Each row was made from one small tree. The marks that hang from a mark follow it in brackets, in the order of their numbers. Every link used is in the known rows. Write each row's tree.
Known rows:
Z580(Z132(Z628 Z935) Z681 Z840(Z808)): [  4 -17   6  21  15 -10  17 -10 -12   7 -10   1  14 -45  10  18 -14   8
   6  -7  18   9  -1   0  11]
Z840(Z580): [ -3 -24 -21  10   7 -21  -7 -14  12  22 -14 -11  17 -22  -3  18  -1 -25
  -5  -8   1  -8   3  -7   2]
Z580(Z132(Z935) Z681(Z328)): [ -9 -17 -10  13  16 -16   2   9   6  10 -10   7  17 -28  11  16  -8   0
  -8 -11  29   8  21 -11  -9]
Z596(Z328(Z685)): [-14 -21 -24  11   6 -28 -21  17  24  16 -15 -26  20  -7 -13  13  -7 -22
   1   7  15   9  28  -9 -13]
Z808(Z840 Z928): [  1  -6 -16  21   6 -19  -3 -26  13  18 -14 -17  13 -19  15   9  -3 -20
  10   8 -25  -3   1  -3  -2]
Z808(Z840(Z580(Z132)) Z928): [  5  -4 -10  23   7 -12   5 -36   6  21 -17  -8  14 -23  18  13   0 -17
   9   8 -13 -13  -7  -9  13]
Z808(Z840(Z580) Z928): [  4 -14 -15  24   6 -19   0 -34   6  23 -15 -12  11 -16  12  15   0 -30
   8   3 -21 -12  -7 -10   7]
Z935(Z132): [ -3 -16 -19   7   5 -17  -1   2  16  11 -15  -2  22 -35   5  12 -11 -15
  -2  -3   4   3  16   7  -4]
Z840(Z580(Z681) Z808): [  0 -33 -11  16  10 -22  -1 -23   6  24 -12 -15   8 -15   3  21  -3 -20
  -1 -13  -5  -8  -7 -22   7]
Z580(Z132(Z628 Z935) Z681): [ -1 -16 -11  21  18  -8  11   6   1   8 -12  14  16 -50  14  16 -13   2
   0  -9  24   6  18   7   0]
Z596(Z328(Z304)): [-15 -22 -21  16   9 -26 -23  12  24  17 -14 -23  20  -7 -13  11 -12 -23
   2   3   9  10  29  -8  -8]
Z681(Z328): [-12 -16 -18   7   7 -22 -12   2  16  14 -10 -11  21 -13  -3  13  -2 -17
  -8  -6   7   6  19 -10 -15]
Z840(Z580(Z132(Z628) Z681) Z808(Z928)): [  6 -16   1  28  12 -10  14 -29  -5  20 -12   0  11 -31  17  15  -4  -5
  11  -4  -2  -7  -8 -13  14]
Z580(Z681(Z328(Z685))): [-18 -32 -19   9  14 -28 -14  16  20  12 -12 -12  13   0   2  19  -7 -16
 -10  -5  21  12  27 -26 -19]
Z580(Z132(Z628 Z935)): [ -1  -4  -9  20  11  -5   8   3   3   7 -12  12  24 -54  10  12 -11  -1
   1   0  19   5  19  16   0]
Z596(Z328): [ -9 -17 -23   9   5 -26 -16   6  17  20 -13 -23  19 -16 -14  12  -6 -20
   1  -3   7   5  20  -3  -8]
Z928(Z808(Z840(Z580))): [  8 -21 -14  25   5 -17  -1 -37   5  23 -15 -11   9 -15  11  13  -2 -30
   7   2 -19 -16  -9 -14   8]
Z928(Z808(Z840)): [  4 -14 -14  22   5 -17  -3 -28  12  18 -14 -16  11 -17  14   8  -5 -20
   8   8 -23  -6  -1  -7  -2]
Z928(Z808(Z840(Z580(Z132(Z935))))): [ 11 -10  -5  31   8  -6  11 -33  -3  17 -16   5  13 -34  21  12  -6 -17
   9   6  -1 -14  -6  -5  14]
Z840(Z580(Z132) Z808(Z928)): [  4  -5  -1  22   4 -14   5 -37   7  22 -15 -14  19 -24  13  11   1  -9
  10   4 -12 -10 -13 -12  13]
Z928(Z808(Z840(Z580(Z681(Z328(Z685)))))): [ -4 -37 -13  27  12 -22  -4 -15   5  18 -13  -7   4   9  12  19  -5 -32
   1   1   5  -5   7 -39  -4]
Z840(Z580(Z681) Z808(Z928)): [  3 -27  -7  23   9 -23   3 -32   3  26 -12 -16   7 -12  11  16  -1 -19
   9  -9 -14  -9 -12 -22   7]
Z840(Z580(Z132 Z681(Z328(Z304))) Z808): [-10 -28  -1  22  14 -17  -6 -12  10  16 -11  -4  15  -2   7  18  -7 -12
  -4  -5  15   1   9 -35   5]

Which tree is each row?
[  7  -4   3  29   5  -7  11 -33  -3  18 -12  -1  19 -35  13  10  -2  -9
  13   4  -6  -8  -8  -3  14]	Z840(Z580(Z132(Z628)) Z808(Z928))
[ -3 -21 -13  16  15 -16   2 -17   2  18 -13   1   9 -10  12  22  -3 -17
  -7  -7  12  -7   5 -27   5]	Z808(Z840(Z580(Z132 Z681(Z328))))
[  7 -33 -16  25  12 -20   2 -33   1  25 -15  -9   1 -11  14  17  -5 -26
   6  -6 -13 -15  -9 -23   8]	Z928(Z808(Z840(Z580(Z681))))
[  3 -23  -7  24  13 -15   5 -28  -1  20 -13   1   6  -7  17  16  -3 -15
   1  -4   4 -10  -2 -32   6]	Z928(Z808(Z840(Z580(Z132 Z681(Z328)))))
[-23 -25 -17  16  10 -24 -23  19  30   7 -13 -14  23   5  -1  14 -10 -24
  -7   9  17  16  37 -22 -19]	Z681(Z328(Z304 Z685))
[  1 -32 -21  17  14 -21  -1 -22   5  23 -14  -9   3 -14   9  23  -5 -28
  -2  -9  -6 -11  -2 -19   7]	Z808(Z840(Z580(Z681)))
[  9 -11  -9  25   7 -11   4 -38   5  21 -17  -7  13 -22  17  11  -2 -16
   7   7 -11 -16  -9 -13  13]	Z928(Z808(Z840(Z580(Z132))))
[-20 -27 -22  18   9 -28 -28  23  31  13 -16 -27  21   1 -11  13 -14 -26
   2  12  17  15  37 -14 -13]	Z596(Z328(Z304 Z685))
[  7 -20  -9  30  17  -4  17 -15 -11  13 -13  19   8 -44  19  22 -11 -15
   3  -6  17  -7   5  -1  14]	Z808(Z840(Z580(Z132(Z628 Z935) Z681)))
[-13 -32  -4   9  11 -29  -8   1   8  11 -10 -26  12   5  -2  21  -7 -11
  -3  -3  15  15   8 -34  -9]	Z580(Z681(Z328(Z685)) Z840(Z808))
[  0 -23  -2  15  11 -28   3 -26   3  19 -11 -29   9 -13   7  15  -6  -5
  11  -6 -14   5 -13 -18   4]	Z580(Z681 Z840(Z808(Z928)))
[-21 -45 -18  19  16 -27 -18  13  20  14 -14  -7  13  11   0  23 -10 -30
  -9  -5  26   7  28 -38 -10]	Z840(Z580(Z681(Z328(Z304 Z685))))
[ -6 -21 -12   2  16 -23   1  -6   8  15 -15 -18  13 -26   2  19  -9   6
  -4  -8  14   6   2 -12   4]	Z580(Z132 Z681 Z840)
[ -1 -16  -8  22  14 -17   6 -26   0  20 -12   0   7  -8  18  18   0 -15
   2  -3   2  -7   0 -27   6]	Z808(Z840(Z580(Z132 Z681(Z328))) Z928)
[  3 -12   7  21  13 -18  14 -23  -4  13 -12 -13  13 -32  16  15  -9   9
  13  -3   2   7 -10  -9  10]	Z580(Z132(Z935) Z681 Z840(Z808(Z928)))
[  7  -4  -6  30   8  -9  11 -32  -1  16 -16   4  15 -35  22  14  -3 -17
  11   7  -4 -11  -4  -1  13]	Z808(Z840(Z580(Z132(Z935))) Z928)
[-13 -21  -6  27  20  -9   2  19   4   3  -9  20  19 -30  12  15 -17  -3
  -4  -6  36  16  35  -7  -8]	Z580(Z132(Z628 Z935) Z681(Z328(Z304)))
[-12 -18 -14   6  15 -20  -4   4  14  14 -11  -5  16 -16   7  16  -5   0
 -10  -9  19   6  18 -19  -9]	Z580(Z132 Z681(Z328))
[  0 -11  -1  14   4 -24   0 -30   5  17 -12 -31  17 -17   3  11  -3  -9
  13   3 -19   5 -13  -9   4]	Z580(Z840(Z808(Z928)))
